Each row was made from one walk, in order. Every step used is in the known rows, and no mark comes twice. Write each row's walk.
Known rows
mumezal > visosak: -.04; .06; .21; .00; .13; .01; -.55; .16; -.09; -.02; -.02; -.05; .08; -.20; .12; .08; .07; .04; -.08; .11; .00; -.12; -.13; -.03; -.01; .05; .01; .12
pepif > fure > refet > visosak > lemolu > gode: -.07; .05; .04; .05; -.11; .06; -.16; .05; -.16; -.12; .03; .10; .01; -.02; -.15; .12; .13; .07; -.26; .06; .01; -.09; .06; -.02; -.13; .24; .10; .07
pepif > fure: .15; .01; -.12; .03; -.16; .07; -.13; -.30; .04; .03; -.01; .00; -.04; .01; -.05; -.03; .13; -.01; -.11; .03; -.08; -.02; .02; .01; -.27; .01; -.05; -.03
fure > refet > visosak: .03; .09; .17; .05; .03; .09; -.56; .02; .12; -.03; .03; -.02; -.06; -.04; -.08; .12; -.06; .13; -.08; .07; -.08; -.16; -.08; .11; -.25; .16; .06; .09
pepif > fure > lemolu > gode > zuduv > rotupar: -.14; .04; .07; .06; -.12; .02; .44; -.42; -.12; .03; .03; .03; .15; .56; .06; -.15; .08; .09; -.05; -.18; .03; .32; .06; .05; -.07; -.07; .03; .06
rotupar > mumezal > gode > zuduv > visosak > lemolu > fure > pepif: .10; .11; -.18; .13; -.10; .04; -.38; -.34; -.24; .10; .12; -.03; .08; -.05; -.04; .08; .03; -.03; .09; .08; -.01; .07; .18; .11; -.12; .41; -.04; .17
visosak > lemolu > gode > zuduv > rotupar: -.23; .02; .12; -.02; -.13; -.04; .48; -.23; -.12; .08; .03; .12; .22; .52; .07; -.15; .01; .07; -.04; -.24; .06; .23; .07; .01; -.01; -.06; .08; .09
gode > lemolu > fure: -.10; .10; -.01; .04; .06; .02; .24; -.42; -.04; -.07; -.09; -.02; -.05; .06; .04; -.07; .10; -.06; -.04; -.07; -.06; .29; .13; .00; -.28; -.01; .02; -.08
pepif > fure > refet > visosak > lemolu: .02; .00; .14; -.03; -.07; .08; -.39; .10; .08; .03; -.03; .06; -.01; -.12; -.08; .00; -.17; .09; -.05; -.01; -.04; -.12; .07; .07; -.28; .45; .06; .14
rotupar > pepif > fure > lemolu > gode > zuduv: .01; .14; .11; .13; .00; .00; .10; -.10; -.06; -.21; -.01; -.07; .01; .34; -.04; -.10; .06; .03; -.10; -.09; -.09; .28; .08; .09; -.03; .06; -.08; .08
rotupar > mumezal > gode > zuduv > visosak > lemolu > fure > refet: -.06; .04; .11; .05; -.15; .17; .15; -.42; -.24; .01; .05; -.03; -.31; -.01; -.03; -.07; .04; .01; .06; .03; -.19; .12; .19; .09; -.23; .26; .03; .21
visosak > lemolu > fure > refet > gode > zuduv > rotupar > pepif: -.13; .08; -.01; -.06; -.12; .07; -.31; -.20; -.29; .12; -.01; -.04; .08; .43; .01; -.10; .05; -.12; .31; -.19; -.07; .35; .19; .11; -.17; .25; .07; .07
visosak > lemolu > fure: -.05; .01; .05; -.05; -.07; .03; .40; -.10; -.16; .06; -.04; .07; -.04; -.18; -.01; -.04; .03; -.04; .02; .01; -.05; .09; .22; -.02; -.25; .25; .06; .01
visosak > lemolu > gode > zuduv > rotupar > mumezal: -.21; .06; .05; .02; -.15; .00; .30; -.21; -.20; .09; .12; .07; .25; .45; -.01; .09; -.04; -.05; -.22; -.34; -.02; .12; -.08; -.04; -.22; -.16; .01; .22
zuduv > gode > lemolu > fure > pepif: .04; .12; -.28; .12; .02; .07; -.49; -.48; -.25; -.01; .02; -.09; .08; .14; -.02; -.05; .20; -.06; .05; .03; .02; .24; .08; .08; -.09; .28; -.02; -.04
rotupar > mumezal > gode > zuduv > visosak: -.06; .11; .12; .12; -.11; -.09; .11; -.12; .03; .03; .10; .00; .17; -.02; .01; .08; -.18; .05; .03; .06; -.07; -.04; -.06; -.02; -.05; -.08; -.02; .33
gode > zuduv > visosak > lemolu > fure: -.09; .07; .13; -.01; -.09; -.02; .52; -.16; -.13; .04; -.02; .07; .02; -.18; -.01; -.07; -.07; .01; .06; .01; -.10; .07; .15; -.02; -.29; .21; .05; .12
refet > fure: -.03; .04; .01; .07; .03; -.05; .27; -.02; -.26; .03; .12; .00; .11; .09; -.05; -.03; .02; .01; .09; -.02; .00; .08; .03; .05; -.07; .04; .13; -.09
refet > gode > zuduv: -.04; .08; .11; .01; .04; -.06; .21; .15; -.03; -.16; -.05; .01; .26; .29; .05; -.17; -.04; .00; .05; -.17; -.16; .13; -.10; .09; -.02; -.14; .01; .09
fure > lemolu > gode: -.05; .04; -.03; .16; .04; .06; .17; -.04; -.27; -.23; .04; -.05; -.08; .09; -.10; .13; .18; .05; -.15; .11; .08; .19; .05; .00; .13; .11; .02; -.01
lemolu > gode: -.09; .05; -.05; .07; -.03; .01; .13; .02; -.24; -.13; .06; .06; .02; .06; -.09; .13; .24; .00; -.20; .06; .05; -.01; .00; -.07; .10; -.08; .06; -.03
fure > lemolu > gode > zuduv > visosak: -.11; .14; .14; .15; -.03; -.09; .40; -.12; -.08; -.14; .06; -.04; .10; .03; -.05; .00; -.11; .13; .01; .07; -.04; .06; -.12; -.01; -.02; -.02; -.02; .26
visosak > lemolu: -.05; -.06; .06; -.07; -.04; -.01; .02; .20; -.01; .03; -.04; .07; .05; -.10; .00; -.06; -.17; .00; .03; -.06; .04; .00; .14; .00; -.01; .34; .04; .09

Write each row's walk
-.01; .13; .14; .10; .02; .12; -.60; -.20; .08; -.02; .03; -.03; -.05; -.02; -.06; .20; .01; .06; -.17; .05; -.12; -.02; .03; .09; -.39; .13; .07; .11 : rotupar > mumezal > gode > lemolu > fure > refet > visosak
-.11; .02; .16; -.02; -.08; -.09; .24; .11; .01; .01; -.01; .07; .14; -.10; .00; -.11; -.31; .08; .10; -.05; -.02; -.03; .03; -.01; -.07; .29; .02; .27 : gode > zuduv > visosak > lemolu
-.07; .04; .13; .02; -.10; .14; .27; -.40; -.21; -.04; .01; -.04; -.34; -.01; -.03; -.19; .03; .05; .13; .01; -.19; .12; .15; .11; -.23; .28; .03; .15 : gode > zuduv > visosak > lemolu > fure > refet
-.06; -.01; -.08; -.03; -.04; .15; .07; -.05; -.41; -.14; -.03; -.01; -.02; .04; -.05; -.06; .18; -.05; .18; .00; -.16; .12; .01; .07; -.14; .13; .15; .03 : visosak > lemolu > fure > refet > gode
.06; .09; -.14; .02; -.23; .08; -.35; -.40; -.14; .10; .03; -.01; .06; .35; -.05; -.02; .20; -.09; -.02; -.08; -.06; .19; .11; .03; -.29; .06; -.03; .00 : lemolu > gode > zuduv > rotupar > pepif > fure
-.17; .01; .25; -.07; -.01; -.01; -.18; .16; -.11; .07; .00; .05; .23; .01; .10; .00; -.16; .01; -.09; -.16; .01; .00; -.02; -.02; -.13; .25; .02; .28 : gode > zuduv > rotupar > mumezal > visosak > lemolu
.04; .06; -.12; .00; -.24; .07; -.35; -.34; -.14; .11; .01; .02; .07; .31; -.06; -.05; .14; -.09; -.01; -.10; -.05; .19; .16; .03; -.29; .19; -.01; .02 : visosak > lemolu > gode > zuduv > rotupar > pepif > fure
-.04; .17; .06; .15; -.09; -.06; .14; -.19; -.11; -.11; .06; -.07; .08; .07; -.08; .01; -.06; .07; .05; .06; -.07; .10; -.08; .01; -.13; .05; -.04; .24 : rotupar > pepif > fure > lemolu > gode > zuduv > visosak
-.22; .04; .19; .00; -.12; .01; .23; -.25; -.09; .06; .04; .10; .17; .51; .04; -.13; .00; .12; -.06; -.21; .01; .18; .05; .06; -.09; .00; .11; .13 : fure > refet > visosak > lemolu > gode > zuduv > rotupar
-.08; .12; .17; .07; .01; -.06; .33; .04; -.03; -.17; .01; .04; .10; .29; .01; -.12; .05; .05; -.17; -.13; -.08; .11; -.01; .04; .06; -.15; -.03; .08 : lemolu > gode > zuduv
-.11; .09; .20; .03; -.02; -.07; .33; .10; -.03; -.16; -.01; .07; .13; .25; .00; -.15; -.04; .05; -.16; -.16; -.06; .11; .06; .04; .05; .02; -.01; .13 : visosak > lemolu > gode > zuduv
-.04; .09; .13; .02; .01; .04; .26; -.06; -.13; -.18; -.04; -.03; .05; .30; .03; -.23; .05; .00; .09; -.15; -.24; .19; -.03; .13; -.11; -.08; .02; .10 : lemolu > fure > refet > gode > zuduv
.14; .08; -.26; .15; .03; .01; -.48; -.21; -.32; .06; .16; -.09; .10; .12; -.07; .00; .10; .02; .17; .05; .07; .07; .06; .16; .03; .32; .03; -.06 : refet > fure > pepif
-.14; .12; .25; .05; .01; -.06; .17; .14; -.09; -.16; .02; .05; .17; .21; .03; -.05; -.02; .02; -.25; -.17; -.08; .06; -.03; .00; -.03; -.01; -.02; .22 : rotupar > mumezal > visosak > lemolu > gode > zuduv
-.12; .05; .08; .04; -.05; .04; -.13; .16; -.19; -.13; .04; .10; .02; -.02; -.13; .14; .09; .06; -.22; .04; .04; -.09; .06; -.02; -.03; .24; .12; .09 : fure > refet > visosak > lemolu > gode
-.08; .09; -.04; .08; .00; .05; .02; -.44; -.06; -.02; -.03; -.01; -.01; .04; .05; .08; .12; -.11; -.11; -.03; -.06; .30; .22; -.02; -.25; -.01; .03; -.02 : rotupar > mumezal > gode > lemolu > fure
-.18; .01; .21; -.07; .00; -.01; -.19; .22; -.20; .03; -.01; .06; .31; .03; .09; .02; -.13; -.01; -.06; -.17; -.02; .00; -.06; -.02; -.14; .22; .06; .27 : refet > gode > zuduv > rotupar > mumezal > visosak > lemolu
-.02; .06; -.13; .14; -.08; .11; -.06; -.27; -.33; -.13; .04; -.06; -.05; .24; -.12; .12; .26; .00; -.12; .07; .07; .29; .12; .01; -.03; .16; .02; -.04 : zuduv > rotupar > pepif > fure > lemolu > gode
-.25; .03; .20; -.02; -.09; -.03; .26; -.17; -.16; .07; .03; .10; .25; .44; .11; -.13; .03; .08; -.06; -.20; .06; .19; .02; .01; -.01; -.04; .09; .13 : mumezal > visosak > lemolu > gode > zuduv > rotupar
.14; .09; -.26; .10; -.02; .07; -.37; -.36; -.23; .06; .07; -.07; -.04; -.03; -.04; .02; .17; -.03; .09; .10; .01; .08; .12; .12; -.09; .29; -.04; -.03 : lemolu > fure > pepif
-.08; .00; -.02; -.03; .00; .15; -.13; .00; -.44; -.15; -.03; -.02; .01; -.03; .00; -.03; .20; -.04; .16; .04; -.17; .08; -.03; .06; -.14; .16; .15; .07 : mumezal > visosak > lemolu > fure > refet > gode
-.09; -.03; .20; -.07; .05; -.01; -.35; .28; -.08; .01; -.06; .04; .11; -.23; .08; .00; -.12; .03; -.01; .02; .05; -.08; .04; -.03; -.01; .38; .04; .17 : mumezal > visosak > lemolu
-.06; .13; .19; .15; .08; -.05; .43; -.03; -.14; -.23; .04; -.05; .07; .33; -.02; -.12; .02; .08; -.10; -.10; -.05; .28; .04; .10; .05; .00; -.01; .06 : refet > fure > lemolu > gode > zuduv
